Each row comes from the steps of one path. Every step used is in the known rows, and no mark comes twice. Write the path behind each row, first mark first.
In the rows, 128 means zero.
Known rows:
tapep saka pigov tasef bero fuso: [121 139  59 153  87 107 105 132 139 181 127 142 133 109  96 121 178 127
 160  75  66  95  90 124  89 123 111 103 102 101  64 162   8 107]
fopok natak pigov tasef: [148 150 127 153 134 151 125 150 137 153 135 131 149 111 175 118 177 146
 206 134  39 115 138 129  93 137 121  87 137 119 124 152 174 133]
natak pigov saka mima: [111 154 102 153  84 115 126 156 132 137 120 123 140 190 154 110 180 164
 176 134  95 135 119 122  82 131 119 122 111 108 201 165 163 169]
natak pigov: [120 156 124 153 110 131 126 148 145 139 131 139 144 120 164 114 187 143
 131 132  96 116 112 129 117 121 132 104 135 115 132 153 144 164]
fopok natak pigov: [135 153 125 158 148 138 132 143 142 158 131 131 139 123 196 105 168 139
 154 142  72 118 127 127 103 124 132 101 120 120 152 150 163 145]
bero fuso: [100 142 131 143 106  96 127 127 183 123 135 138 149  80 161  93 185 128
 103 103 102 121  85 123 144 124 140 106 109 111 109 163  59 141]
fuso bero: [105 138 137 135 117 122 124 139 181 141 135 126 137  97 154 109 189 115
 114 106  56  73 105 131 143 138 124 136 124 113 135 144  45 151]
tasef pigov natak fopok: [143 142 134 128 114 147 132 130 141 180 128 146 128 129 159 103 179 132
 125 118 100 133  80  93 130 128 185  99  99 112 103 135 195 125]
pigov tasef nika: [136 131 125 137  90 121 128 152 149 148 146 141 126  63 168 116 197 120
 183  80  61 108  70 152  91 142 140 105 111 105  91 148 140 133]
tapep saka pigov natak fopok dapa: [164 156  91 133  88 141 124 127 136 212 108 127 128 181 121  93 151 103
 204 128  84 106 136  93 101 123 147  94 130 112 106 136 103 123]
saka pigov natak fopok: [148 163 111 144  98 144 122 136 158 183 114 122 124 161 141  84 171 134
 115 104  88 124  97 100 125 113 169  98  90 119 118 137 169 156]
tasef pigov: [122 127 128 140 102 123 135 135 161 152 143 142 120 109 175 108 192 112
 127 115  93 129  82 130 110 112 147 113 127 104 101 140 109 143]
tasef nika: [126 134 128 144 113 103 135 148 153 148 142 143 122  83 191 103 191 111
 144  83 101 115  57 155 101 129 151 125  81 103 114 144 139 148]
tapep saka mima: [104 117  95 130  80 103 121 137 173 143 130 115 136 135 135 105 172 113
 210 115 103 137 131 143  81 125 117 130 122 103 157 158  57 143]
tasef nika fopok dapa: [135 149 149 131  96 105 146 154 142 161 147 127 135 130 204  86 195 108
 176 111 111 111  76 148 128 141 135  92  49 117 114 132 141 122]
tapep saka: [115 125 100 133 110 111 129 135 158 144 129 139 141 116 140 111 170 100
 190 113  88 104 134 137  89 128 131 125 120 103  95 149  78 124]
natak pigov saka mima fopok dapa: [127 145 106 157 115 123 122 136 122 163 126 127 147 185 169  99 166 142
 216 148  98 119 150 100  80 125 107 112 106 113 218 170 137 158]
saka mima: [102 132 124 132  75 111 127 147 187 124 134 110 129 126 162  94 190 125
 158 114 101 147 116 143 106 117 122 131 117 109 181 158  80 174]
pigov natak: [124 149 136 125 139 129 130 154 167 145 130 136 123 101 160  86 174 122
 129 113  88 116 117 123 131 128 143 123 128 106 117 145 147 134]
saka mima fopok natak pigov: [131 126 113 164 160 138 110 123 147 172 130 110 141 133 200  90 171 144
 178 144  94 141 134 118  94 111 128 104  71 121 234 164 169 164]
fopok natak pigov saka tapep: [117 150 109 169 134 140 127 159  95 177 119 164 117 184 169 109 135 152
 211 126  58 117 136 124 108 139 112 112  64 116 140 155 211 150]
saka mima fopok: [109 113 120 143 112 116 113 123 185 142 137 112 135 109 175  85 185 119
 169 106 107 143 129 128 113 110 130 123  75 112 190 162 105 171]
pigov saka tapep: [ 96 140 115 146  87 115 129 162 135 144 124 163 107 164 138 105 149 129
 187  88  65 113 133 138 110 134 110 136  66 105 104 155 151 163]
fopok mima saka pigov: [115 126  94 147  69 127 126 147 174 158 112 124 106 140 178 100 156 114
 165 130  84  88 124 147  74 117 115 120 133 110 155 162 108 163]
natak fopok mima saka pigov tasef: [134 132  90 144  29 146 122 149 163 166 113 121 137 137 144 116 160 134
 206 118  47  88 147 131  67 138 135  86 105 122 123 160 148 157]
fopok mima saka tapep: [ 92 114 116 135  69 135 125 162 157 149 119 147 103 120 166 107 130 113
 207 124  76  97 152 163 119 139 105 127  94 117 143 168 127 168]
saka tapep: [100 138 124 141  86 131 122 152 155 147 134 146 111 121 147  98 161 118
 167  90  82 124 123 145 137 121 116 123  78 116 114 152 113 176]
tasef bero fuso: [101 144 110 146 117  93 123 143 158 137 140 148 141  94 148 103 185 134
  81  86  97 105  65 124 138 131 136 134  81 112 104 164  41 131]
tapep saka pigov tasef bero: [132 137  58 147  80 125 111 152 132 183 128 135 116 141 102 129 180 113
 197  81  51  92 124 137  58 119 109 115 109 101  54 149  50 117]
fopok natak pigov saka: [134 154 109 164 152 124 139 156 118 154 123 146 150 159 190 107 159 155
 178 138  62 102 139 114  69 137 128 115 107 111 156 154 211 134]
nika fopok mima: [106 128 147 120  94 118 134 150 189 119 142 106 151 109 164  90 173 131
 151 136  99 112 133 159 129 140 123  93  36 125 125 146 125 144]
tasef nika fopok: [121 139 146 138 101  98 135 156 159 152 147 135 127 107 197  90 198 122
 136  93 120 122  53 158 126 136 151  94  22 113 106 135 181 130]

Write each row's path:
[123 145 105 159 121 122 132 154 127 160 123 119 142 195 188 102 162 160
 205 145  75 132 132 122  69 137 121 118 110 111 220 162 178 154]
fopok natak pigov saka mima
[146 153 147 159 146 122 131 158 119 183 140 134 138 128 224  94 185 151
 146 128 109 126  54 147 108 138 147  75  26 120 143 134 248 121]
tasef nika fopok natak pigov
[109 144 111 144 104 108 118 146 147 136 144 140 147  70 128 117 192 138
 134  77  66 102  84 125 123 140 121 115  90 111  88 168  47 118]
pigov tasef bero fuso
[132 156 126 147  92 145 124 150 141 133 134 133 144 104 143 130 193 147
 167 126  58 111 124 133 101 132 120  91 149 115 108 158 156 149]
natak pigov tasef
[130 134 106 178 173 147 112 139 101 192 122 168 116 169 177  97 129 147
 213 120  61 111 151 112  98 127 116 106  18 117 147 162 232 159]
mima fopok natak pigov saka tapep
[146 157 121 151 139 146 120 174 107 164 144 123 146 144 164 111 187 164
 183 126  60 100 122 134 111 149 118  79  31 127 105 142 199 105]
nika fopok natak pigov tasef bero
[144 131  89 128  78 141 117 127 162 196 106 112 140 143 110 101 136 126
 182 131  83 108 125 112  92 133 154  97  84 120 117 146 137 136]
tapep saka pigov natak fopok mima
[132 137 132 115  98 143 131 141 174 152 126 113 158 109 135  99 149 139
 153 137  78 111 129 120 132 150 166 113  81 127 137 152 173 147]
pigov natak fopok mima
[135 152 134 126 114 139 131 137 158 155 123 128 146 120 152  87 170 134
 126 109  90 114 110 105 131 140 178 110  88 118 114 141 193 137]
pigov natak fopok
[123 134  91 148  48 135 126 141 164 167 112 119 127 153 168 103 150 128
 168 129  85  86 132 130  76 126 147 100  83 122 146 157 142 167]
natak fopok mima saka pigov
[103 119 109 136  43 143 126 153 142 160 117 149 125 131 157 114 126 125
 211 119  75  96 137 150 118 149 139 111  45 128 143 165 167 169]
natak fopok mima saka tapep
[127 153 152 124  95 114 139 152 165 137 142 118 149 142 177  83 188 111
 181 136 103 109 139 136 137 133 116  95  83 122 112 137 103 128]
nika fopok dapa
[113 135  99 160 116 116 113 135 134 152 122 128 141 168 158  99 172 158
 181 131 105 130 122 109  72 124 123 116  62 106 213 170 184 167]
natak pigov saka mima fopok
[153 144 127 159 142 140 127 154 111 178 139 146 136  87 192 125 184 147
 208 113  47 115  74 141  80 145 139  89 114 113 132 148 201 123]
fopok natak pigov tasef nika
[129 100 105 154 165 115 122 116 141 186 132 135 123 161 205  85 167 126
 205 125  85 138 115 105  59 117 134 118  50 100 206 157 168 136]
tasef pigov saka mima fopok natak
[113 149  75 160  79 115 109 147 136 172 118 151 108 126 150 109 182 131
 129  76  74  80  80 125 100 124 116 111 113 101  94 172  64 118]
mima saka pigov tasef bero fuso
[147 130 123 164 170 156 111 127 130 169 135 129 144  84 177 109 173 137
 203 131  45 108 153 113  89 125 127  83  90 121 136 158 195 127]
mima fopok natak pigov tasef
[132 114 127 155 185 128 121 119 160 162 139 126 135  86 206  81 163 103
 178 113  69 110 145 123 103 116 142 113  61 118 142 148 157 133]
mima fopok natak
[102 133 108 137  78  99 133 153 167 125 128 123 136 170 153  96 176 136
 190 111  89 136 125 133  82 133 121 143 104 102 186 160 118 159]
pigov saka mima
[117 144  91 162  91 123 125 146 155 161 110 141  94 153 186  92 175 108
 135 109  92  96 124 132  79 103 129 117 132 101 128 151 117 159]
mima saka pigov
[127 140 125 128  97 134 123 159 172 176 108 116 101 167 177  74 152 134
 155 142 110  95 117 134 112 130 122  89  87 113 138 147 194 127]
nika fopok mima saka pigov natak
[143 150 124 151  97 135 124 160 121 157 140 148 135  85 166 132 198 147
 171 103  70 110  55 146  90 143 141  91 113 110 108 152 185 142]
natak pigov tasef nika
[117 132 113 143 108 113 140 142 137 151 132 156 124 157 170 113 183 122
 157 112  84 114  97 117  80 124 137 125 106  94 100 147 137 131]
tasef pigov saka
[135 134 107 173 193 129 123 126 109 168 125 148 140 146 193  98 152 143
 184 136  72  98 146  98  76 128 136 111  54 111 154 154 230 138]
mima fopok natak pigov saka
[153 161 139 121 105 143 138 141 145 165 127 130 147 143 155  87 164 118
 178 128  82 109 130  97 140 143 162 106 133 124 116 139 146 132]
pigov natak fopok dapa
[161 143 129 154 111 125 124 149 148 194 139 123 114 125 196  83 189 132
 183  89  65 127  70 152  83 130 131  62  32 113 103 129 191 113]
saka pigov tasef nika fopok natak
[127 137 100 135  98 146 121 151 173 176 104 133  99 148 171  88 143 123
 151 132  84  92 118 129  96 128 127 120 143 108 150 157 146 142]
fopok mima saka pigov natak
[120 130 122 126  65 127 133 140 175 132 133 110 168  97 145 115 159 130
 164 127  75 106 137 135 106 143 159 106  65 132 141 152 128 167]
natak fopok mima
[134 159 115 141 120 135 120 141 172 175 118 123 100 135 153  78 174 125
 105 104  83 127 101 112 123 106 140 115 138 106 120 141 134 153]
saka pigov natak
